What can hang from each mark
zalaz: budof nefud pozafo rezol zipa
babaso: zalaz zipa
nefud: lavo rabot zalaz zipa
pozafo: zalaz
zelid: zalaz
zipa: babaso pozafo
budof: babaso

Every row comes from one small tree of marks. Brackets hold a mark, then the marks that hang from it, in alphabetical order. Every link used is in the known rows. Which tree was each row made from?
(in the rows, 128 means zero)
Known rows
[zipa babaso [pozafo [zalaz rezol]]]: [109 168  95 127 134 134  97 107 165 150 112 207 137 124 122 114 101 144
 126 136 151 125 172  90 162]
[budof [babaso [zalaz zipa]]]: [106 139 139 128 119 129  74 141 155 133 102 173  96 118 136  77 146 160
 146 103 168 132 173 121 153]
[zipa babaso [pozafo [zalaz [nefud rabot] rezol]]]: [ 98 171  79 127 138 131  99 111 169 145 109 205 142 131 129 113 101 142
 121 137 152 126 169  90 164]
[zalaz [budof babaso]]: [ 86 125 118 128 143 137  90 139 149 112 117 169 101 156 127  97 132 151
 137 114 182 126 194 120 144]
[pozafo [zalaz budof [nefud lavo rabot] rezol zipa]]: [ 91 168 107 134 142 103  95 119 189 120 109 169 121 193 127  98 114 151
 106 151 190 121 175 113 148]
[zipa [babaso [zalaz budof [nefud rabot]]] pozafo]: [ 83 160  67 120 133 144  91 121 171 139  96 195 145 132 155 100 120 143
 122 123 166 126 173  99 163]
[zipa pozafo]: [103 142  98 135 130 155  93 122 148 133  96 189 123 136 146 117 116 157
 136 108 170 122 179  97 154]
[nefud zalaz]: [119 140 129 121 128 155 100 106 154 145  97 186  94 143 127  89 117 175
 139 114 162 126 165 119 140]
[budof [babaso [zalaz nefud] [zipa pozafo]]]: [101 153 123 140 131 139  73 139 162 125  96 184 115 103 148  83 146 166
 133  99 167 121 169 101 161]
[zelid zalaz]: [103 144 123 126 126 147  72 116 145 137  90 185 100 148 127 104 122 152
 152 129 175 137 174 113 148]
[zalaz pozafo]: [109 138  92 131 124 143  94 132 152 122  99 172 113 160 139 116 121 153
 142 107 174 119 191 123 149]
[budof [babaso [zalaz [nefud lavo] rezol [zipa pozafo]]]]: [ 98 151 125 133 124 119  70 141 172 127 102 183 110 128 139  78 146 155
 128 105 176 119 168 111 162]
[nefud lavo rabot [zipa [babaso zalaz] pozafo]]: [109 166  73 123 127 160 127 121 196 149  94 173 115 111 145  72 107 175
 110 138 127 109 160  92 168]
[babaso [zalaz budof nefud rezol zipa]]: [ 91 165 114 127 122 118  63 117 178 118  94 167 128 179 155  86 155 157
 122 123 213 124 173 113 147]
[budof [babaso zalaz zipa]]: [113 147 145 133 126 143  74 139 158 132 100 174  99  98 131  75 149 174
 140 103 162 123 171 111 156]
[budof [babaso [zalaz rezol] [zipa pozafo]]]: [110 157 138 138 126 136  70 132 168 133 102 188 115  99 131  82 143 168
 127 106 167 119 171  91 161]
[budof [babaso [zalaz nefud pozafo rezol] zipa]]: [105 158 125 137 127 127  68 139 171 120 102 180 114 119 136  82 150 164
 130 103 175 116 174 106 160]
[zipa babaso [pozafo [zalaz nefud]]]: [ 99 163  80 130 139 137 100 114 159 142 106 202 138 128 139 115 104 141
 132 129 151 126 170 100 161]
[zalaz budof [nefud rabot]]: [ 68 138  77 126 147 139  97 134 156 106 103 159 118 187 146 105 128 152
 126 123 193 126 186 120 145]
[pozafo [zalaz budof]]: [105 145 132 128 143 127  95 112 159 129 107 177 115 167 123 108 106 158
 130 135 180 131 180 117 136]
[babaso [zalaz budof rezol [zipa pozafo]]]: [ 97 165 117 129 119 123  68 112 181 130  95 178 134 165 150  91 141 155
 117 126 205 126 178  98 148]
[babaso [zipa [pozafo [zalaz budof nefud rezol]]]]: [106 173 107 150 141 144  89 115 167 121 100 181 131 140 141 111 125 167
 118 129 178 115 178  84 154]

Which tree is each row?
[ 65 163  80 148 140 101  78 133 175  93 121 177 132 189 152 104 148 129
 114 127 211 124 191  92 157]	[zalaz [budof babaso] nefud rezol [zipa pozafo]]
[ 83 147  85 137 145 145 100 120 156  95 107 155 117 184 161  98 140 160
 134 123 193 121 183 110 139]	[zalaz budof [nefud zipa]]
[ 88 162  79 139 126 107  87 125 181 101 118 162 128 212 141 114 136 133
 116 137 211 121 208 108 148]	[zalaz budof pozafo rezol zipa]
[103 152  81 125 134 132 117 125 196 130 104 176 101 178 138  81 112 149
 109 136 165 107 181 134 156]	[nefud lavo [zalaz budof pozafo [zipa babaso]]]
[ 97 155  93 127 133 139 108 107 170 135 107 186 112 161 144  91 118 150
 125 134 169 133 177 109 146]	[nefud [zalaz budof [zipa babaso pozafo]]]
[101 144 114 124 136 124  96 112 179 124 114 195 112 171 121  92 114 153
 116 121 180 121 182 109 143]	[nefud [zalaz [budof babaso] pozafo rezol]]
[ 89 164  45 138 123 123  95 139 161 109 105 161 121 176 164 111 144 130
 144 121 177 124 189 130 161]	[zalaz nefud pozafo [zipa babaso]]
[ 70 160  66 146 138  90  86 151 196  84 121 164 124 213 148  98 144 125
 104 127 210 104 200 120 162]	[zalaz [budof babaso] [nefud lavo] pozafo rezol zipa]
[ 80 153  78 137 137 131  83 116 166 105  95 179 124 190 156 109 122 136
 136 137 193 133 185 106 145]	[zelid [zalaz budof [nefud zipa] pozafo]]
[106 168 104 142 118 128  82 116 164 128 108 178 119 159 138 109 137 152
 128 128 187 123 183  89 157]	[zalaz rezol [zipa pozafo]]
[ 92 157 100 124 128 120  70 125 192 116  91 178 138 184 149  91 137 155
 108 115 209 104 177 120 153]	[babaso [zalaz budof [nefud lavo] pozafo rezol]]
[ 99 155  95 135 118 129  76 123 159 127  91 179 108 169 144 110 125 136
 148 135 182 140 185 115 151]	[zelid [zalaz pozafo zipa]]
[103 152 117 128 139 127  96 118 158 133  98 177 115 156 128 106 107 163
 133 129 167 131 165 117 143]	[pozafo [zalaz [nefud rabot]]]
[115 169 122 135 126 154  73 128 176 128  77 164 115 125 154  77 154 186
 125 110 179 104 161 116 159]	[babaso [zalaz [nefud lavo]] zipa]
[ 92 149  90 130 135 122  86 122 174 107 116 176 132 199 128 117 123 143
 115 126 205 112 204 107 146]	[zalaz budof pozafo rezol]
[ 86 155  99 137 144 119  93 118 172 126 107 199 140 157 136 115 102 145
 112 127 179 126 176  87 152]	[zipa [pozafo [zalaz [budof babaso] [nefud rabot] rezol]]]
[ 96 161 130 137 148 109  82 117 172 114 116 182 123 166 119 101 121 155
 119 135 188 123 176 104 145]	[pozafo [zalaz [budof [babaso zipa]] nefud rezol]]
[110 151 124 131 140 128  93 121 164 130  98 178 111 158 129 102 111 164
 130 125 170 116 165 126 148]	[pozafo [zalaz [nefud lavo]]]
[100 144 125 127 124 120  68 139 165 124 104 185 114 132 134  86 142 155
 135  98 178 121 173 116 156]	[budof [babaso [zalaz nefud pozafo rezol]]]
[ 75 150  77 140 141 126  94 143 170  96 104 147 108 202 161  95 147 145
 123 129 204 113 189 133 153]	[zalaz budof [nefud lavo] zipa]
[ 93 153  97 122 138 127 109 117 192 132 111 187 113 162 117  86 104 160
 102 134 165 126 180  99 148]	[nefud rabot [zalaz [budof [babaso zipa]] pozafo rezol]]
[111 167 124 129 110 129  66 113 175 142  89 182 126 144 148  90 143 163
 126 118 191 125 168  99 153]	[babaso [zalaz rezol [zipa pozafo]]]
[104 152 125 127 135 123 101 123 195 130 113 180  90 169 119  69 124 161
 105 133 175 106 173 121 154]	[nefud lavo [zalaz [budof babaso] rezol zipa]]
[ 94 172 106 133 140 103  88 111 174 120 117 175 126 184 129 104 124 142
 122 151 189 129 178 111 146]	[pozafo [zalaz budof nefud rezol [zipa babaso]]]
[ 88 165 104 127 128 123  70 111 166 128 108 182 112 175 124 100 132 132
 135 157 191 139 186 104 153]	[zelid [zalaz budof rezol [zipa babaso]]]
[113 158 122 136 136 131  99 108 158 126 101 174 114 154 138 101 115 168
 139 128 167 128 163 110 139]	[pozafo [zalaz [nefud zipa]]]
